(in the rows, 128 means zero)
Known rows, with every step that occurs
A U D J Y L: [ 80 134 160 131 129 159 102 130 122 189 139 116 157  81  52 123 120 135
 129 136 140  80 150  90 124  99 148  97 110 135 152 205  98 169 165 108
 100]
D U A Y J: [ 92  70 127 171 116 124  96  91  98 143  78  98 180 183 123 110 119  83
 202 132 146 143 151 101 157 106 140 135  91 146 153 180 125 157 174 106
 147]
A Y L W: [118  94  83 143 160 146  34 155 100  80 132 149 122 182 117 104 135 131
 153 162 195 128 120  95 120 106 126 131 137 120 111 165  77 149 154 153
 154]
A U D: [ 91 126 151 161 140 112 106 156 117 106 117 110 168 118 112 108  85 147
 127 163 154  94 177 108 107 114 148  86 109 104 123 189 136 166 175 114
 104]
A Y: [111  98 120 165 130 110  76 134 100  56 118 137 192 169 110  99 106 104
 160 171 192 136 127  92 108 103 136 122 133 108 157 148 127 154 160 130
 138]
Y L: [124  83 114 130 141 148  98 177  95  49 146 151 128 141 120 105 112 112
 136 160 172  98 136 101 134  97 141 115 128 106 108 201 105 167 185 146
 131]
L J Y X: [135  86 186 166 116  97  76 109 173  76 118 169 134  99  49 123 125 109
 151 123 127  75 120 116 131  95 116 122 130 117 192 180 118 134 131 139
 104]
N V: [127  96 122 156 142 124  98 152 119  76 119 138 175 148 129  92 110  98
 125 225 184 103 159  97 133 127 159 108 110  78 109 175 116 165 160 136
 126]
Y J L W: [122  77 145 174 178 139  75  89 118  57 137 139 101 125 124  91 116 128
 119 153 146 111 126 107 140 113 141 115 112  55  87 180 106 158 138 159
 155]
T Y A U: [103  85 142 160 111  76  91 154 157  77 107 130 139 156 107  93 116 155
 127 200 177  97 132 124 116 111 149 125 168  95  96 185  94 157 168 124
 135]
J D U: [122 123 135 134 150  79  98 151 138  95 133 108 142 119 127 111  87  80
 136 139 188  88 155  91  96 104 114 104 113 130 131 175 141 157 139 123
 115]
X Y L J D U: [107 115 149 103 142 163 104 146 158  95 110 130  75 129 121 149 109 102
 151  62 184  92 166 122 127  91  87  82  70 155 124 190 140 150 108 133
 113]
U D J: [111 135 160 162 133 139  96 118  95 144 142 127 175  89 131  79  87 100
 140 171 145 117 165  82 125 101 142  98  97 114 183 164 109 169 152 123
 109]
T Y V N: [107  78 163 150 140  90 123 157 167 102 130 100 153 157 183  86 119  75
  80 186 153  83 110  82 125 102 146 109 193  51 124 152 120 136 101 115
 155]
D J: [125 103 157 163 131 121  97 115  82  82 144 140 171 109 119  68  93  76
 144 179 170 137 141  90 117  93 139 102 124 106 170 175 114 170 159 128
 123]
E L J Y: [144  80 132 164 148 108  47 100 158  70 172 161 145 108 105 113 126  99
 146 125 125 100 134 104 138  94 127 129 108 101 135 177 171 132 107 142
 147]
J L W: [133 109 141 164 200 117  41 133 130  60 147 156 117 116 107  78 113 138
 116 176 164 105 116 102 127 124 141 115 130  44  81 158 116 152 144 158
 141]
J D U A Y: [106 115 112 149 146 113  71 134 153 142  89  87 189 174 123 132 117  88
 179 128 161 113 153  91 130 114 117 121 107 146 151 136 123 148 143 101
 125]
W L: [132  99 133 153 161  99  95 153  89  70 140 172 156 127 129  73 100  89
 147 181 167 136 132  90 122 120 138 121 110  93 106 132 129 157 152 156
 132]
L J: [130  93 152 168 143 117  96 128 118  29 126 160 122 114 131 101 101 100
 146 137 151 117 153 122 126 103 120 103 117  93 146 187 157 154 135 143
 130]
X Y: [105  92 163 151 140 127  89 128 105  41 123 147 178 175 124  92  77 120
 131 157 164 117 144 110 127 105 135  72  99  98 121 155 147 166 161 132
 113]
D U: [118 105 150 148 148  72  92 154  98 101 130 134 152 117 104  79  80  86
 160 169 190 113 141  95 104 104 137 120 117 122 121 183 148 156 170 126
 124]
Y A U D J L W: [105 152 158 159 155 125  53 112 152 193 127 119 111  57  80  73 115 178
 118 185 151 123 141 102 120 129 155 127 108  76 111 167  67 162 146 137
 118]
J D U A Y L W: [111 112  75 126 172 153  29 152 153 164 102 101 119 190 129 136 147 114
 169 118 162 108 148 100 142 118 110 131 109 157 111 153  72 145 143 125
 137]
W L J D: [139 116 131 150 164 122 107 133 148  55 129 163 110 102 156 119 123  81
 131 113 152 115 160 108 119 118  91 102  99 105 137 137 139 144  86 159
 128]
W L J Y A: [133 101 150 156 138  78  73 114 154 111 134 184 121  97  71  96 134 111
 157 144 121 109 115 109 143 130 128 151 101  96 117 130 132 141 108 169
 134]
A Y V N: [100  92 146 152 123  90 113 150 139 109 117  86 188 175 156  93 117  72
 115 171 184 130 102  76 106 102 146 121 165  72 154 138 131 142 111 117
 150]
D U A Y: [104  99 129 161 140 101  60 132 115 147  90 112 194 174 100  99 115  95
 201 156 160 136 139  96 140 112 143 138 109 135 142 149 134 149 180 103
 134]
W L J: [141 101 144 159 162 112 104 134 109  61 128 185 116 102 135  87 116  82
 156 137 154 143 144 111 128 113 118 121  99  94 131 148 149 146 119 162
 141]
X Y A: [109  92 155 151 109 116  77 134 121  62 121 144 162 169 102  85  82 145
 132 171 161 116 140 114 136 116 149 103  98 103 109 152 116 166 164 146
 115]
J Y T: [118  72 155 163 118  84  75 136 141  68 153 138 167 147  93 113  96 107
 143 137 123  89 121  83 131 116 151 112 126  78 102 162 131 166 159 134
 141]
U D J Y: [100 139 175 160 137 122  78  99 125 173 153 123 192  83  83  93  96 107
 132 160 120  83 146  67 130 106 147  96 102 115 186 148 119 164 137 115
 103]
Y X: [142  77 159 162 113 100  84 148 118  62 122 156 158 128  89  89 102 109
 143 174 162 100 127 107 120  97 137 123 136 114 167 177  80 153 178 141
 105]
V N: [126 101 141 157 154  99 110 137 112  69 139 138 169 136 156  84  84  93
  83 178 150 109 133  92 114  97 148 105 181  70 130 134 159 154 163 130
 147]

Rows
[ 97 136 159 160  99 115 105 130 119 171 118 109 161  84  95  79  93 143
 134 185 155 126 164 104 113 111 155 114 105 125 157 187  89 173 174 120
 102]  Y A U D J
[108  86 155 128 133 183  97 142 118  37 119 168 101 151 119 126 113 127
 151  97 159 110 152 129 148  94 117  84  88 114 122 192 137 156 145 149
 128]  X Y L J
[126 107 160 158 166  99  85 111 139  86 139 188 133  97  87 100 127  89
 153 131 127 108 124 102 133 118 119 121 104  95 130 133 161 138 106 153
 132]  W L J Y
[ 84 129 159 155 118  86  83 138 159 159 127 113 171 111  46 115  98 175
 120 166 127  60 145 105 120 130 160 114 113 108 111 173 116 163 168 118
  97]  J Y A U D
[112 142 169 151 154 152  90 116 122 154 144 127 165  50 104  83 104 115
 132 163 147 111 140  75 132 108 153 110  96  76 161 158 105 167 141 128
 116]  U D J L
[103 138 161 156 107 107  75 102 139 197 148 121 177  84  68  84 103 126
 134 175 116  83 137  71 138 116 155 129 102 116 172 144  90 166 141 128
 103]  U D J Y A
[117 114 137 159 116 104  53 112 190 156 145 128 134  85  76 124 128 165
 137 129 113  84 156 116 134 110 144 143  90 117 121 185 140 138 119 132
 129]  E L J Y A U D
[129  69 133 174 104 129  53 132 136 103  82 137 204 179  87 109 134 117
 187 163 136 127 126 108 153 109 144 139 133 130 188 148  65 145 185 118
 119]  U A Y X
[ 95  72 181 158 139 166 119  82 118  43 120 135 145 148 107 110 103 129
 125 126 148 114 131 109 150 104 147  83  73  69 108 170 135 170 149 143
 134]  X Y J L
[103  79 190 158 132  86 103 130 168  82 139 117 133 119  96 115 128  81
 149 124 129  75 115 108 134 113 123 101 101  78 143 204 152 143  87 131
 114]  L J Y V
[110  99 138 117 137 197 108 139 158  33 118 143  90 152 140 159 119 121
 126  71 158  93 170 128 136  96  93  66  85 124 133 181 129 159 110 143
 115]  X Y L J D
[124 109 144 154 155 122  91 126 169 109  94 111 119 122 145 134 110  84
 165  92 120  94 177 126 147 111 103 104  90 131 140 173 152 146 129 113
 116]  L J D U A
[ 90 139 173 152 125 123  93 121 181 192 112 116 141  69  81  89 133 168
 124 188 158 101 133  97 127 115 158 132 134  80 129 172  62 158 136 115
 128]  T Y A U D J L
[120  76 129 137 142 155  95 156 147  45 122 170  86 132 140 123 147 116
 149 126 155  86 139 120 145  90 114 117 149 105 126 199 107 144 124 139
 156]  T Y L J
[ 85 142 143 138 163 156  59 125 126 202 150 124 119  95  67 111 121 150
 120 151 135  84 149  92 124 108 138  92 116 128 128 190  81 160 149 119
 110]  A U D J Y L W
[103  90 178 150 145  75 111 141 161 124 146  97 176 141 116  98 107  77
  83 163 126  69  96  77 127 107 154 102 163  54 126 150 150 144 109 117
 133]  J Y V N
[132  81 178 162 117  87  67 128 148  87 133 153 171 125  38 106 113 111
 141 163 141  69 112  97 124 102 135 122 142 115 173 165  96 146 160 134
 100]  J Y X
[101 137 160 155 134  88  93 125 174 181 115 151 124  72  64 117 125 154
 146 132 113  93 150 113 128 138 133 136  84 111 113 145 131 142 116 144
 110]  W L J Y A U D
[155  97 112 149 156 132  56 118 181 116 130 118 124 117 165 128 128  81
 165  96 116 113 178 117 153 101 107 131  81 137 131 178 152 130 112 121
 140]  E L J D U A
[106  92 110 135 136 152  69 145 135 142  80 131 124 148  99 133 149  96
 220  98 152 133 142 119 161 105 125 151  97 155 146 190 122 140 157 119
 146]  D U A Y L J
[ 88 116 140 156 111  91  94 155 167 140 109 113 148 130 113 102 110 174
 123 189 148  75 161 109 121 119 152 120 143 101 107 171  82 156 157 116
 125]  T Y A U D
[104 106  88 119 137 155  77 162 145 153  98  95 155 177 114 149 145  96
 178 111 167 101 146  97 144 108 121 132 106 158 135 163  92 153 160 111
 129]  J D U A Y L
[ 86  80 160 148 130 162 118  81 141 116  87  85 152 187 151 138  91  95
 149  91 119  98 184 114 164 108 122  68  54 144 127 166 130 165 150 106
 115]  X Y J D U A
[114  95 119 123 150 164  91 151 201 131  92 124  77 139 152 157 158  97
 165  86 125  67 168 124 167 102  99 120 123 139 123 191  99 135 117 113
 136]  T Y L J D U A
[117  78 129 162 124 143 135 104 122  33 130 108 143 150 163 129 100  90
 110 124 148  90 171 106 121  97 114  86 107 109 143 188 117 170 132 137
 129]  Y J D
[114  58 118 177 104 125  63 136 129  82  98 122 198 205 141 114 119 107
 190 136 118 153 137  93 159 128 159 132 114  89 121 138 100 160 183 117
 159]  U A Y T
[118  75 113 130 140 148  91 174 127  59 136 157 124 158 133 108 136 120
 137 167 170  80 127 100 140  93 137 122 164 100 104 187  82 156 158 134
 149]  T Y L
[122  81 124 160 117  89  78 147 150  71 123 149 141 157 125  82 118 133
 133 199 157  93 124 105 134 111 148 137 161  90 110 160  85 153 148 140
 144]  T Y A
[ 97  79 155 153 120 168 132  87 128  34 118 108 149 182 164 135  90 107
 104 109 150  92 175 112 131  97 110  50  77 116 139 164 128 173 123 132
 117]  X Y J D
[135 132 144 134 170  87 106 140 150 116 120 148  97  81 136 112 114  61
 161 104 175 120 159 103 104 114  89 122  82 132 134 148 153 139  86 148
 129]  W L J D U
[109  85 121 177 167 140  61  79 122  78 117 128 126 156 113 103 135 131
 144 147 175 136 108  96 129 113 134 130 116  74 118 157  98 149 127 151
 165]  A Y J L W
[112  87 112 174 135 132  63 129 114  85  98 127 207 194 122 106 120 112
 178 163 135 134 138 105 152 116 146 120 123 106 149 136 114 155 178 116
 134]  U A Y
[133 117 137 146 173 112  96 127 161 142  97 142 112 103 146 118 126  66
 177  97 123 118 171 114 149 128 101 121  72 127 123 138 145 137 107 134
 122]  W L J D U A
[ 79 149 202 145 118 149  94 108 151 184 109 111 155  84  61  94 101 180
 125 155 161 127 144 106 129 116 166  94  71  92 126 159  96 171 152 120
 101]  X Y A U D J L
[102  89 131 173 173 136  45  78 134 161  85 105 134 158 101 104 140 116
 183 136 142 139 122 102 160 123 141 144  90 103 107 155 100 142 147 126
 162]  D U A Y J L W
[118 106 125 111 147 132 101 160 188 103 118 135  56 114 144 148 144  94
 150  89 182  67 155 108 122  88  84 119 137 144 127 197 107 138  94 129
 146]  T Y L J D U
